Each row was made from one walk, in order. Every step used is in the known rows, and no mark comes twice. Write each row's walk.
Known rows:
lizezev -> vedomil -> narumo -> saninod -> litemom: [ -8.1   4.4   6.4  -3.4  10.5 -15.5   3.6 -16.1   0.9  16.4   7.0   5.1
 -19.5 -10.3 -10.2  17.4  18.6   5.4  15.3 -11.1 -24.0 -25.0 -11.9   1.8
  -0.4]
litemom -> saninod -> zage -> gasa: [ -9.9  22.9 -10.3  18.1  -0.3   8.6   3.5 -20.4   1.4   1.4  -1.7   5.1
   3.5 -10.6   9.2 -10.5   1.5   2.1   1.6  -9.7  35.4 -27.4  -0.1  -2.3
  -3.7]
lizezev -> vedomil: [ -7.7   0.9   0.7   9.5   2.1 -11.9   7.7  -7.5   0.6   9.0   1.2  -0.3
 -13.4 -11.3   0.8   7.0   7.7   0.9   4.9 -11.7  -1.6 -22.7  -4.9   8.5
  -0.7]
gasa -> zage -> saninod -> narumo -> venife -> vaker: [  5.4  18.0   0.4   6.8  -4.6   8.2   4.9  10.7   0.2 -24.1  -0.5  -2.9
  -4.6  -4.8  11.7  -1.4  -9.5   2.2   9.9  -7.3 -40.4  -8.9  11.6  -9.2
  -6.5]
venife -> gasa -> zage -> saninod: [ -1.5  28.3   9.1  -9.9  -2.0 -10.2   6.7  32.8   2.1  -7.1   0.6   4.1
   1.0  -4.6   7.3 -20.7  -0.3  -1.9  17.3 -13.9   9.2 -21.6  19.1   0.3
  -4.6]
lizezev -> vedomil -> narumo -> venife -> gasa -> mino: [ -6.6  -9.7   2.4   4.1   4.0 -31.5  -2.0  12.3 -12.1  -2.6   1.3  -4.7
  -2.3 -26.5 -10.2  10.7  20.2 -12.6  10.9  -6.2   1.1 -21.0   5.8   3.5
  -4.0]
zage -> saninod: [ -4.5  21.2  -3.3  -2.3  -1.1  12.1   0.4   8.3   0.0   1.5  -2.1   0.0
   6.4  -4.6   1.1 -14.0 -11.0   4.3  13.8 -15.7  -1.6 -25.4   4.4  -1.9
  -4.7]
saninod -> narumo -> venife -> gasa: [ -2.0  -3.2  -1.9  14.0  -2.9 -21.5  -1.5 -16.9   0.7 -11.9   3.1  -0.8
 -25.6  -9.7   9.3  -3.6  11.5  -0.6  13.1  -4.6  -0.2 -14.4   0.1  -2.2
  -2.1]
narumo -> saninod -> zage: [ -2.5 -20.1   6.2   3.9   3.2   2.8  14.1 -32.8   2.4  22.1  -0.1  14.4
  -3.8 -15.1  15.3   7.6   5.0   6.8   6.2 -10.4  -3.7 -21.0  -6.9   1.6
  -8.4]
mino -> gasa -> venife -> vaker: [ -6.3  42.1  -4.0  10.5  -8.6   6.7  -1.1   3.1  -6.5  -6.6   5.3   7.5
  -5.1 -15.7   1.7  -2.3  15.2  -4.2  -2.6 -11.7 -23.0 -15.8  -2.2  -5.2
 -10.7]
vaker -> venife -> gasa -> zage: [ -1.7  -6.1  15.6  -6.2  -1.5 -23.2   7.6  34.3  -1.0 -11.9   6.7   2.6
  -7.1 -11.9  12.2  -9.3  15.5   3.1   9.8 -13.8   8.1 -15.8  15.2  10.7
  -8.8]
vedomil -> narumo -> saninod -> zage -> gasa: [-10.1   1.5   5.0   5.3   6.3  -3.8   3.2 -16.6  -2.8   2.5   1.8   7.1
  10.9 -18.6   4.6  -4.1   9.1   6.5  13.9  -7.8  24.3 -29.6 -15.6  -8.7
  -4.2]
mino -> gasa -> zage -> saninod -> narumo -> vedomil: [  0.6  20.9  10.1  -7.5   0.1 -10.8   4.2 -22.8   8.7 -15.7  12.9   3.8
  -6.2   2.8   8.8 -17.2   9.8   7.2  -2.8  -3.3  39.0 -26.1  13.2   6.7
  -6.1]
vaker -> venife -> gasa -> zage -> saninod -> narumo: [  4.0   0.4   8.9 -10.9  -1.7 -13.4  -3.8  17.8   6.9 -32.8   7.1   2.2
  -7.9  -1.0   5.8 -12.7  10.7   6.7  12.8  -8.3  19.7 -18.5  24.4   3.9
  -6.0]
narumo -> venife: [ -1.6  -8.6  -7.1   8.2  -0.1   2.2   3.6  -9.4  -9.1   8.3  -0.5  -0.5
  -8.4 -11.2  11.8  -0.9  -7.8   3.6  12.8 -11.3 -18.9 -10.3  -4.3   0.4
  -5.5]
saninod -> zage -> gasa: [ -6.4   6.8  -3.9  21.2  -0.3  -3.6   5.5  -9.7   2.1  -1.3   0.2   7.0
   7.3  -9.8  14.3  -8.3   5.9   0.8   3.0 -11.0  30.1 -31.0  -7.3  -2.5
  -4.5]
narumo -> venife -> gasa: [ -6.5   8.6  -0.5  15.1  -2.3 -17.0   5.1  -1.1  -7.8   5.1  -0.5   0.0
 -13.6 -13.6  11.8  -4.7   4.8  -2.7  19.6 -10.2 -11.3 -17.6   1.0  -2.1
  -2.7]
venife -> gasa -> zage -> saninod -> litemom: [  1.1  36.0   4.7  -2.5   0.2 -15.4   5.3  27.0   7.1  -2.0   5.0   9.3
 -11.1   6.0   6.6 -10.4   8.8  -3.9  15.0 -16.2  -7.2 -26.0  20.8   1.9
  -3.0]
narumo -> saninod -> zage -> gasa -> venife -> vaker: [ -9.9  21.3  -8.6  17.1  -3.6   4.7   6.9   3.9 -11.4   2.1  -1.1  13.0
   9.9 -10.8   8.0   5.3  15.4  -5.3  11.9  -5.6 -23.1 -25.5  -4.8 -13.0
  -7.4]
narumo -> venife -> vaker: [ -5.5  16.2  -2.8  22.5  -5.0   9.8   9.3   4.5  -7.7  -0.2  -4.0  -5.8
  -1.5 -14.9  11.0   5.8  -9.8   0.5   9.0 -12.8 -55.3 -15.1  -6.7  -8.3
  -6.8]
lizezev -> vedomil -> narumo: [ -9.3  -1.0  10.2  -5.1   7.1 -15.3   2.5  -7.0   2.0  -0.3   3.7  -7.0
  -0.9 -18.9 -12.2   3.9  10.2   6.5   3.7 -13.2  19.2 -20.7 -19.6   9.8
  -1.8]
litemom -> saninod -> narumo -> venife: [  0.0  -5.5 -14.2   4.0  -1.0   8.8  -5.5 -39.0  -0.2  -6.2   1.5  -3.2
 -25.7  -8.4   4.4  -1.6  -4.8   7.2   4.5  -3.5  -2.7  -3.7   0.5   0.7
  -4.0]
saninod -> zage: [ -0.1 -16.1   4.7   9.6   0.2  -0.1  12.6 -25.8   8.4  10.2   0.1   9.4
   2.5 -11.4  14.9   0.7   4.4   5.0  -6.8 -15.2  19.2 -21.1  -8.1   9.9
  -9.0]
vedomil -> lizezev: [ -1.9 -12.0   2.0  -6.7   3.6  -8.4   6.2 -10.1  -4.7  -0.9   2.3   1.9
  -7.7  -8.1 -12.1 -13.9   7.9   6.7  -2.8 -15.9   9.6 -21.3 -10.8   5.8
 -11.7]
zage -> gasa: [-11.1  18.9  -8.6  15.1  -1.9  -3.3  -3.2  12.5  -3.2  -6.7   1.4  -2.9
  -2.6 -10.4   4.0 -16.6   2.4  -0.5  10.1 -11.0   9.4 -29.2 -10.8  -6.8
  -2.6]
mino -> gasa: [ -4.4  27.9   2.6   6.4  -3.0   2.1  -2.2 -18.1   1.5  -0.2   7.9   5.9
 -17.7 -19.8   7.2 -10.8   6.4   4.1  -1.4 -14.2   7.5 -18.8  -2.0  -0.7
  -8.1]
litemom -> saninod -> zage -> gasa -> mino: [ -6.5   0.7 -14.3  12.1  -0.7   3.9  -2.9  -1.4  -2.9  -2.1  -1.7   3.7
   8.1 -18.9  -1.0  -4.0   9.3 -10.3  -7.0  -7.1  29.0 -29.0   9.2  -0.4
  -9.1]

Write each row's walk:
[ -7.0  16.4  -7.1   7.8  -7.3   5.4   3.6  16.4  -5.8  -3.1   0.0   1.1
   1.8  -9.7  -0.9   0.3  10.2  -4.5  -0.2 -12.3 -32.1 -15.9 -10.7  -0.6
  -9.7]	gasa -> venife -> vaker
[ -3.7   0.8  -1.8   6.7   0.1  13.1  10.9 -38.5   8.0  14.4  -1.9   7.3
  -1.3 -12.4   9.2  -1.4  -1.2   6.4  -8.3 -13.5  24.2 -17.4  -1.1   9.9
  -8.0]	litemom -> saninod -> zage
[ -3.6 -13.0  -9.4  15.1  -0.8  -6.9  -1.8   9.0  -2.6  -5.4   0.1   5.4
  11.3 -18.1   4.1  -2.6  13.8 -11.6  -6.1  -8.5  23.4 -31.9   3.6  -0.8
 -10.0]	saninod -> zage -> gasa -> mino
[ -1.3  17.8  11.6 -11.2  -0.9  -9.1   4.7  40.7  -3.7 -14.0   2.7   4.0
   7.9  -4.6   9.0 -15.2   2.5   3.8  22.4 -15.2   8.1 -22.2  28.7   3.5
  -6.5]	vaker -> venife -> gasa -> zage -> saninod
[ -6.4   1.1   5.6  -7.9   7.7  -6.5   0.5 -11.3   2.5  14.4   7.3   4.3
 -15.3 -10.9  -8.3   6.6  12.8   7.4  12.3 -13.3 -25.0 -22.9 -17.1  -1.1
  -4.7]	vedomil -> narumo -> saninod -> litemom
[ -4.8   3.0  -2.5   3.0   3.6  -3.6   3.8 -10.9   1.6  21.3   5.4   9.5
 -26.2  -4.7   3.1   8.5  10.6   3.0  13.3 -12.2 -41.9 -23.7  -6.0  -2.2
  -4.6]	narumo -> saninod -> litemom
[  2.5  15.1   4.5 -16.1  -0.3   5.2   5.3  26.4   2.0  -4.6   0.8   3.3
   5.2  -2.9   6.7 -18.5  -9.2   3.0  11.0 -15.0   2.6 -16.5  13.7   2.8
  -6.8]	gasa -> zage -> saninod
[  0.2  -9.6  16.6 -15.3   5.8 -31.9   9.9  -3.3  -4.0 -25.3  10.5   2.9
   4.3   8.7  -6.6 -17.5  23.6  10.5   5.9  -6.1  44.6 -32.4  21.1  12.0
 -10.1]	vaker -> venife -> gasa -> zage -> saninod -> narumo -> vedomil -> lizezev
[  1.3  25.4   6.7  -3.8   1.5 -14.1   3.0  34.8   1.5  -8.9   6.6   9.5
  -3.5   5.7   7.9  -4.5  12.5   1.7  19.6 -17.5  -8.2 -26.8  30.8   5.0
  -4.8]	vaker -> venife -> gasa -> zage -> saninod -> litemom
[ -8.7   3.4  -2.4  15.3   2.4  -0.5   6.8 -16.1  -3.7   8.8   0.0  11.6
   1.5 -13.2  14.7  -2.0   6.9   2.5  14.7  -7.0   9.0 -30.8  -5.8  -9.9
  -3.9]	narumo -> saninod -> zage -> gasa
[  3.0  19.2  11.0  -8.4  -2.1  -6.3   3.4   3.1   3.7  -6.7  10.6   8.1
 -19.3 -16.8  12.9 -15.4   8.0   2.8  -4.6 -13.4  12.1  -9.4   7.5   5.2
 -10.2]	mino -> gasa -> zage
[  2.3   5.6   1.6  -4.2  -2.1 -16.4   3.0  -6.3   2.6 -13.4   4.5   0.7
 -29.6  -9.2   9.7 -10.8   8.2  -0.3   7.6  -3.4  10.4  -2.1  15.2   3.8
  -4.2]	litemom -> saninod -> narumo -> venife -> gasa -> zage
[  5.3  -9.1   6.5  -1.3  -1.9 -27.6   4.4   3.7   2.8 -16.1   6.4   2.3
 -26.1  -8.1  15.4  -9.1  11.9  -1.3   8.5  -4.8   5.2  -5.1   9.4   3.8
  -4.9]	saninod -> narumo -> venife -> gasa -> zage
[ -6.4  -7.4  -0.8   6.0  -3.9 -20.6  -2.1  23.7  -1.7  -2.3   1.1  -1.9
  -7.4 -22.1  -5.6  -4.4  18.2 -14.6  -0.8 -10.1  -0.9 -27.1   4.3   3.1
  -9.7]	venife -> gasa -> mino
[  3.3 -10.6  10.2 -19.4   6.2 -19.8  10.4 -17.5   1.3 -15.8   8.7   2.0
  -0.1   9.7  -9.3 -20.8  12.5   9.6  -4.9  -5.9  41.2 -27.2   6.3  11.2
 -10.4]	gasa -> zage -> saninod -> narumo -> vedomil -> lizezev
[-13.2  23.1  -0.5  11.4   2.9  -7.0   6.7  -1.2 -12.0  -2.7   0.3   9.3
  14.6 -16.0  -3.9  14.6  23.3  -3.2  14.1  -4.3  -7.5 -26.7 -10.2  -9.3
  -3.0]	lizezev -> vedomil -> narumo -> saninod -> zage -> gasa -> venife -> vaker
[  0.1   1.2  14.1 -14.0   4.7 -33.5  11.7 -12.0   1.7 -17.8   8.8   2.7
  -2.8   8.6  -8.4 -22.5  20.2   5.0   1.4  -4.9  45.3 -31.7  11.0   9.1
  -8.3]	venife -> gasa -> zage -> saninod -> narumo -> vedomil -> lizezev
[-11.5  -7.2  11.1 -11.1   9.6 -10.3   4.6 -14.8  -4.9  13.8   3.2  -0.8
  -8.6 -22.6 -10.6  10.0  10.1   8.5  17.8  -8.2  -9.5 -20.4 -17.3   0.3
  -1.7]	lizezev -> vedomil -> narumo -> saninod
[ -6.0 -16.8   4.1   6.1   0.2 -16.5   6.5 -33.0  10.1  -3.4   8.8  -6.1
 -10.3   1.0   3.5  -6.4  12.0   7.1  -9.2  -3.6  26.0 -28.3 -15.2  12.3
  -5.3]	saninod -> narumo -> vedomil
[ -1.5  14.1  -3.8   9.7  -2.4 -12.7  -3.2  -9.5  -1.1 -14.7   0.5   0.8
 -14.5  -4.6   7.9  -8.3   2.9   0.0  22.5  -5.4   0.4 -18.7  12.1  -7.1
  -0.5]	zage -> saninod -> narumo -> venife -> gasa
[  4.1  12.0  12.3 -17.4   5.3 -18.1   6.6 -29.7   0.6 -19.2  13.4   7.1
  -6.8   4.5  -6.3 -22.9  17.2  10.0  -6.5  -5.5  47.3 -27.2  13.9   7.1
 -11.2]	mino -> gasa -> zage -> saninod -> narumo -> vedomil -> lizezev
[ -6.0 -18.9  14.6  -3.2  10.5  -9.3  14.1 -37.9   1.8  17.7   1.6  10.3
   2.7 -20.6   2.1  16.9  13.1   9.1   8.5  -9.3  12.9 -22.2 -12.6   5.5
  -4.1]	lizezev -> vedomil -> narumo -> saninod -> zage
[ -0.3  21.8  -5.6  17.7  -5.3  14.0   0.7  -3.3  -1.1 -19.3  -2.9  -5.5
  -3.1  -6.0   7.7   2.2 -11.0   3.1  12.3  -8.0 -44.6 -16.4   4.2 -13.0
  -4.8]	zage -> saninod -> narumo -> venife -> vaker
[ -9.9  -0.6  -5.6  -3.1   7.8 -15.5   0.5 -14.8 -13.5   5.5   3.9  16.2
  10.2 -11.4  -3.3   7.0  28.6  -1.1  16.3  -2.4  33.8 -23.2  -7.1  -0.6
  -1.5]	lizezev -> vedomil -> narumo -> saninod -> zage -> gasa -> venife
[ -8.8  12.0 -19.0   2.2  -2.8  -6.1  -8.8  14.8 -12.3  -5.2   3.8   6.6
   1.3  -3.9  -0.8 -14.3  16.9  -5.9  10.5  -7.2  18.7 -20.3  -6.9  -2.2
  -4.6]	zage -> gasa -> venife
[ -7.9  -3.0  -6.2  -7.6   4.9  -6.8  -3.3 -11.2 -11.9   2.7   4.2  15.0
  14.3 -11.7  -1.3  -3.7  23.0   1.0  13.4  -4.6  32.0 -20.8 -12.3  -3.2
  -6.0]	vedomil -> narumo -> saninod -> zage -> gasa -> venife
[-11.4  20.6  -1.7   7.0   0.0   1.4   3.3   3.5 -10.5  -5.0   0.5   8.4
  19.0 -16.5  -2.1   3.7  18.1  -1.2  11.0  -6.6  -8.4 -24.5 -15.3 -12.1
  -7.8]	vedomil -> narumo -> saninod -> zage -> gasa -> venife -> vaker
[ -5.3   2.0   2.2   1.2   0.6  -6.8   3.9 -25.1   8.0  -6.1   6.0  -4.3
   2.5   6.9   1.9 -11.4   3.0   7.5   1.5  -4.4  26.7 -33.3  -1.9   6.7
  -3.6]	zage -> saninod -> narumo -> vedomil
[  7.6  22.0   4.8 -12.5  -2.1   0.1  -6.8  -7.8  11.6 -27.5  10.1   7.1
 -18.2  -5.2   6.2 -18.2   4.9   6.0   0.3  -7.8  22.6 -12.9  17.9  -0.9
  -7.0]	mino -> gasa -> zage -> saninod -> narumo
[  4.0  -2.2 -10.5   2.6  -0.2   6.6  -5.9 -18.8  -2.0 -13.1   0.6  -0.3
  -9.6  -1.4   8.1  -4.8  -8.9   6.2  16.1  -5.9  -6.7 -12.3   7.5  -5.3
  -3.1]	zage -> saninod -> narumo -> venife
[ -6.6  -2.1 -13.5   2.4   1.1  -3.8   0.3 -10.7 -13.1   9.3   2.5  19.9
   5.3  -6.5   8.6  -2.1  20.8  -3.1  14.2  -3.7  17.0 -22.0  -2.6  -4.4
  -5.8]	narumo -> saninod -> zage -> gasa -> venife
